Each row was made from one small tree. Brackets hold a mark, then the marks that hang from it, in alphabetical order. Every link used is in the known rows. Write each row's tree.
Known rows
[seva nebi [pite mebu] rameze rikag zuzu]: [ 2.22  1.99  3.12  2.44 -5.31  4.45 -3.49 -1.42 -0.34 -2.71  4.87 -3.73
 -6.32  2.36 -4.18  6.40  6.17  1.92  1.97 -5.28 -0.94 -1.86]
[seva nebi pite rameze rikag zuzu]: [ 2.05  1.02  3.05  1.74 -5.42  3.71 -3.66 -2.46 -0.08 -3.34  3.12 -4.63
 -7.10  2.92 -3.99  5.22  5.12  1.97  2.74 -6.30  0.05 -1.75]
[poma [rikag [seva nebi pite rameze]]]: [ 0.82  0.89  0.57  0.76 -0.43  0.83 -2.60 -0.22 -0.95 -0.02  1.98 -3.67
 -2.42  1.26  2.08  0.07  3.91  3.47  2.90 -1.60 -1.37  0.39]
[poma rikag]: [-0.69  1.32 -0.50  0.42  1.88 -0.56 -0.33  1.11 -0.44  1.68  0.39 -0.44
  0.72 -0.82  1.09 -0.62  2.08  0.98  0.32  0.59 -1.26  0.77]
[zuzu seva]: [-0.40  0.31  0.19 -0.26 -0.56  0.71 -0.34 -0.42  1.00  0.11 -0.74 -0.25
 -0.25  1.08  0.92  0.79  0.02  0.63  1.28  0.48  0.77 -0.49]
[nebi [seva pite rameze rikag zuzu]]: [-0.70  2.26  1.56  1.93 -4.08  4.09 -3.94 -1.33  1.04 -1.76  1.59 -2.50
 -4.77  1.01 -3.91  2.69  4.99  0.27  1.39 -3.11 -0.35 -0.53]
[votir [poma [rikag [seva pite rameze zuzu]]]]: [ 0.81  2.20  1.82  1.42 -0.36  1.37 -1.54  0.78 -1.12  1.12  1.25 -2.16
 -1.40 -0.23  0.28 -0.19  2.59  2.30  1.79 -1.88 -1.11  0.08]
[peri [seva nebi [pite mebu] rameze rikag zuzu]]: [ 1.62  1.14  2.06  0.15 -5.13  3.39 -2.46 -2.14 -0.11 -2.68  4.10 -3.31
 -4.88  2.82 -2.76  2.83  5.82  2.50  1.82 -3.87 -2.66 -0.59]
[seva [pite mebu] rikag]: [ 1.51  1.48  0.84  1.05 -1.49  1.75 -2.72 -0.17  0.42 -0.42  3.36 -0.36
 -2.26 -0.12 -2.03  3.58  3.32 -0.18 -1.30  0.07 -0.55 -1.02]
[rikag [seva nebi pite zuzu]]: [ 1.46 -0.13  1.45  0.72 -3.16  1.82 -1.50 -1.61 -0.47 -1.99  1.11 -4.79
 -2.52  2.80 -1.66  0.94  2.35  2.27  3.51 -2.56 -0.30 -0.26]
[poma [rikag [seva [pite mebu] rameze zuzu]] votir]: [-1.01  3.31  0.29  2.64 -0.01  1.92 -2.16  1.35 -1.57  1.89  3.44 -3.19
 -2.43 -1.47  0.16  0.92  5.45  4.02  1.69 -0.20 -2.94  0.66]
[pite mebu seva]: [-0.54  1.00  0.33  1.72 -0.70  2.02 -1.66  1.46 -0.90  2.77  3.72  1.89
  2.12 -1.93 -0.39  0.57  1.50  1.03 -1.43  1.26 -1.62  0.43]
[nebi seva]: [-2.17  1.39 -0.12  0.62 -0.69  1.43 -0.50  0.09  1.05  0.34 -0.32  0.00
 -0.40 -0.52 -0.40 -0.63  1.13 -0.63  0.96  0.12 -0.67  0.42]
[poma [rikag [seva pite]]]: [ 0.37  0.87 -0.40  0.41  1.07 -0.15 -1.99  0.43 -0.55  0.92  0.93 -2.42
 -0.09  0.23  1.53 -1.15  2.98  2.16  1.25  0.92 -1.22  0.90]
[votir [poma [rikag [seva nebi [pite mebu] rameze zuzu]]]]: [ 1.09  2.81  2.37  1.88 -0.90  2.08 -1.11  1.03 -1.37  1.18  2.72 -2.36
 -1.65  0.00  0.30  1.16  3.47  2.74  2.44 -2.36 -1.87 -0.28]
[zuzu [seva nebi [pite mebu] rikag]]: [ 0.98  1.49  1.56  0.68 -2.71  2.43 -1.97 -1.06  1.28 -0.84  2.56 -1.74
 -3.34  1.82 -0.40  4.54  2.90  1.21  2.05 -1.24  0.12 -1.72]
[zuzu [seva nebi]]: [-0.19  0.31  0.88 -0.16 -1.44  1.05  0.16 -0.89  0.96 -0.50 -0.17 -1.47
 -1.49  1.94  1.22  1.70  0.29  1.33  3.03 -1.31  0.58 -0.95]
[mebu [pite seva]]: [ 0.47  0.48  1.82  1.10  0.33  0.31 -0.93 -0.51  1.09  0.61  1.91  0.94
 -0.18 -1.64 -1.18 -0.47  0.01  2.00 -0.14  1.15 -0.98 -0.37]
[rikag seva]: [ 0.61 -0.78 -0.31 -0.66 -0.76 -0.42 -1.45 -0.26 -0.41 -0.56 -0.08 -1.63
  0.74  1.17  0.13 -1.53 -0.12  1.05  1.10  0.57 -0.13  0.40]
[bizab [seva nebi pite]]: [ 1.61 -0.50  1.34  2.40 -1.89  2.43 -2.78 -1.63 -0.65 -0.18  1.46 -3.33
 -1.23  0.21  0.67  1.28  0.69  1.46  2.33 -1.62  0.60 -0.35]
[votir [poma [rikag seva]]]: [ 0.18  1.74  0.87  0.37  1.19 -0.40 -0.30  1.41 -0.91  2.12  0.31 -0.63
  0.99 -1.02  1.30 -1.70  0.59  1.39  1.22 -0.14 -1.13  0.36]

Which tree is each row?
[ 2.04  0.68  1.97  1.64 -3.96  3.19 -2.60 -1.07 -1.10 -2.17  3.27 -4.52
 -3.52  2.92 -1.37  2.61  4.16  3.11  3.12 -3.11 -1.08 -0.62] : [rikag [seva nebi [pite mebu] rameze zuzu]]
[ 0.79  1.51  0.81  0.59 -1.69  2.14 -2.50 -0.53  1.31 -0.24  2.00 -0.59
 -2.14  0.99 -0.63  3.66  2.64  0.43  0.18  0.56  0.37 -1.33] : [zuzu [seva [pite mebu] rikag]]
[ 0.15  2.05  1.30  0.80  0.39  0.22 -0.24  1.30 -1.01  1.76  0.28 -1.39
  0.81 -0.61 -0.24 -1.27  1.24  1.47  1.56 -0.88 -1.20  0.37] : [votir [poma [rikag [seva zuzu]]]]
[ 1.23  0.92  3.51  1.73 -2.96  1.91 -2.72 -1.68  0.84 -1.31  3.29 -1.43
 -3.32  0.11 -4.01  2.10  2.33  2.96  1.54 -2.69 -1.02 -1.37] : [mebu [pite [seva nebi rameze rikag zuzu]]]
[ 0.17  0.48  1.19 -0.47 -2.49  0.94 -1.40 -1.30  1.27 -1.10  0.38 -1.63
 -2.24  2.09 -0.58  2.60  0.91  0.81  2.55 -1.81  0.77 -1.38] : [zuzu [seva nebi rikag]]
[-1.43  1.57  0.58  0.67 -2.60  2.15 -3.34 -0.59  1.03 -0.91  0.99 -0.60
 -2.76  0.21 -1.80  1.01  2.71 -0.23  0.77 -1.73 -0.40 -0.24] : [nebi [seva rameze rikag]]
[ 0.56  0.46  2.39  1.15 -0.47  0.58 -0.49 -0.93  1.02  0.20  2.36 -0.04
 -1.13 -1.02 -0.97  0.21  0.16  2.57  1.30 -0.27 -1.14 -0.79] : [mebu [pite [seva nebi]]]
[ 2.50  0.89  2.78  3.70 -4.96  4.71 -5.42 -1.68 -1.10 -1.45  4.08 -4.43
 -3.29  1.23 -3.36  4.66  4.21  1.81  2.02 -3.87 -0.09 -1.16] : [bizab [seva nebi [pite mebu] rameze rikag zuzu]]
[-1.48  2.35 -0.60  1.31  1.60  0.06 -1.31  1.10 -0.84  2.48  1.83 -2.52
 -1.36 -2.07  1.91 -0.98  3.17  3.26  1.56  1.15 -2.29  1.05] : [poma [rikag [seva pite]] votir]
[ 0.42  1.51  2.46  2.54 -4.79  4.00 -3.90  0.06 -1.14  0.33  5.45 -1.07
 -1.78  0.29 -3.93  3.80  4.43  2.27  0.60 -3.56 -1.70 -0.67] : [pite mebu [seva nebi rameze rikag zuzu]]
[ 0.77  0.57  2.04  0.85 -0.49  0.19 -2.16 -0.85  1.39  0.12  2.34  0.73
 -0.72 -1.50 -2.63  0.30  0.49  1.64 -0.58  0.70 -0.81 -0.80] : [mebu [pite [seva rikag]]]
[ 1.49  1.85  1.90  2.75 -2.85  4.15 -2.16 -0.35 -0.72 -1.17  3.48 -2.00
 -3.82  1.08 -2.19  4.13  5.03  1.66  0.35 -2.40 -0.92 -0.79] : [seva [pite mebu] rameze zuzu]
[ 1.74  1.29  2.08  2.05 -2.54  3.37 -1.56 -0.70 -0.58 -1.22  4.30 -2.11
 -5.01  1.31  1.19  4.34  3.98  2.52  1.98 -3.17 -1.06 -1.31] : [seva nebi [pite mebu] rameze]
[-0.16  1.02  0.80  2.12 -1.55  2.85 -2.90  1.16 -1.30  2.08  4.40  1.47
  0.44 -1.41  0.11  1.26  2.41  1.94 -1.21 -0.08 -1.55  0.27] : [pite mebu [seva rameze]]
[ 1.23  0.72  2.00  0.48 -3.61  2.76 -3.39 -2.11  1.09 -2.01  1.83 -2.82
 -5.65  2.72  0.26  4.26  3.01  2.16  2.99 -3.39  0.99 -1.87] : [zuzu [seva nebi pite rameze rikag]]
[ 1.31  1.53  2.06  1.07 -3.50  3.30 -3.22 -1.34  0.86 -1.50  3.29 -2.14
 -5.08  2.31  0.13  5.19  3.85  2.09  2.32 -2.55  0.16 -1.97] : [zuzu [seva nebi [pite mebu] rameze rikag]]
[-0.95  2.87  1.42  2.88 -2.96  4.71 -2.25 -0.14  0.54 -0.65  2.49 -1.64
 -3.39  0.37 -2.19  2.73  5.16  0.65  1.25 -1.77 -1.41 -0.22] : [nebi [seva [pite mebu] rameze zuzu]]
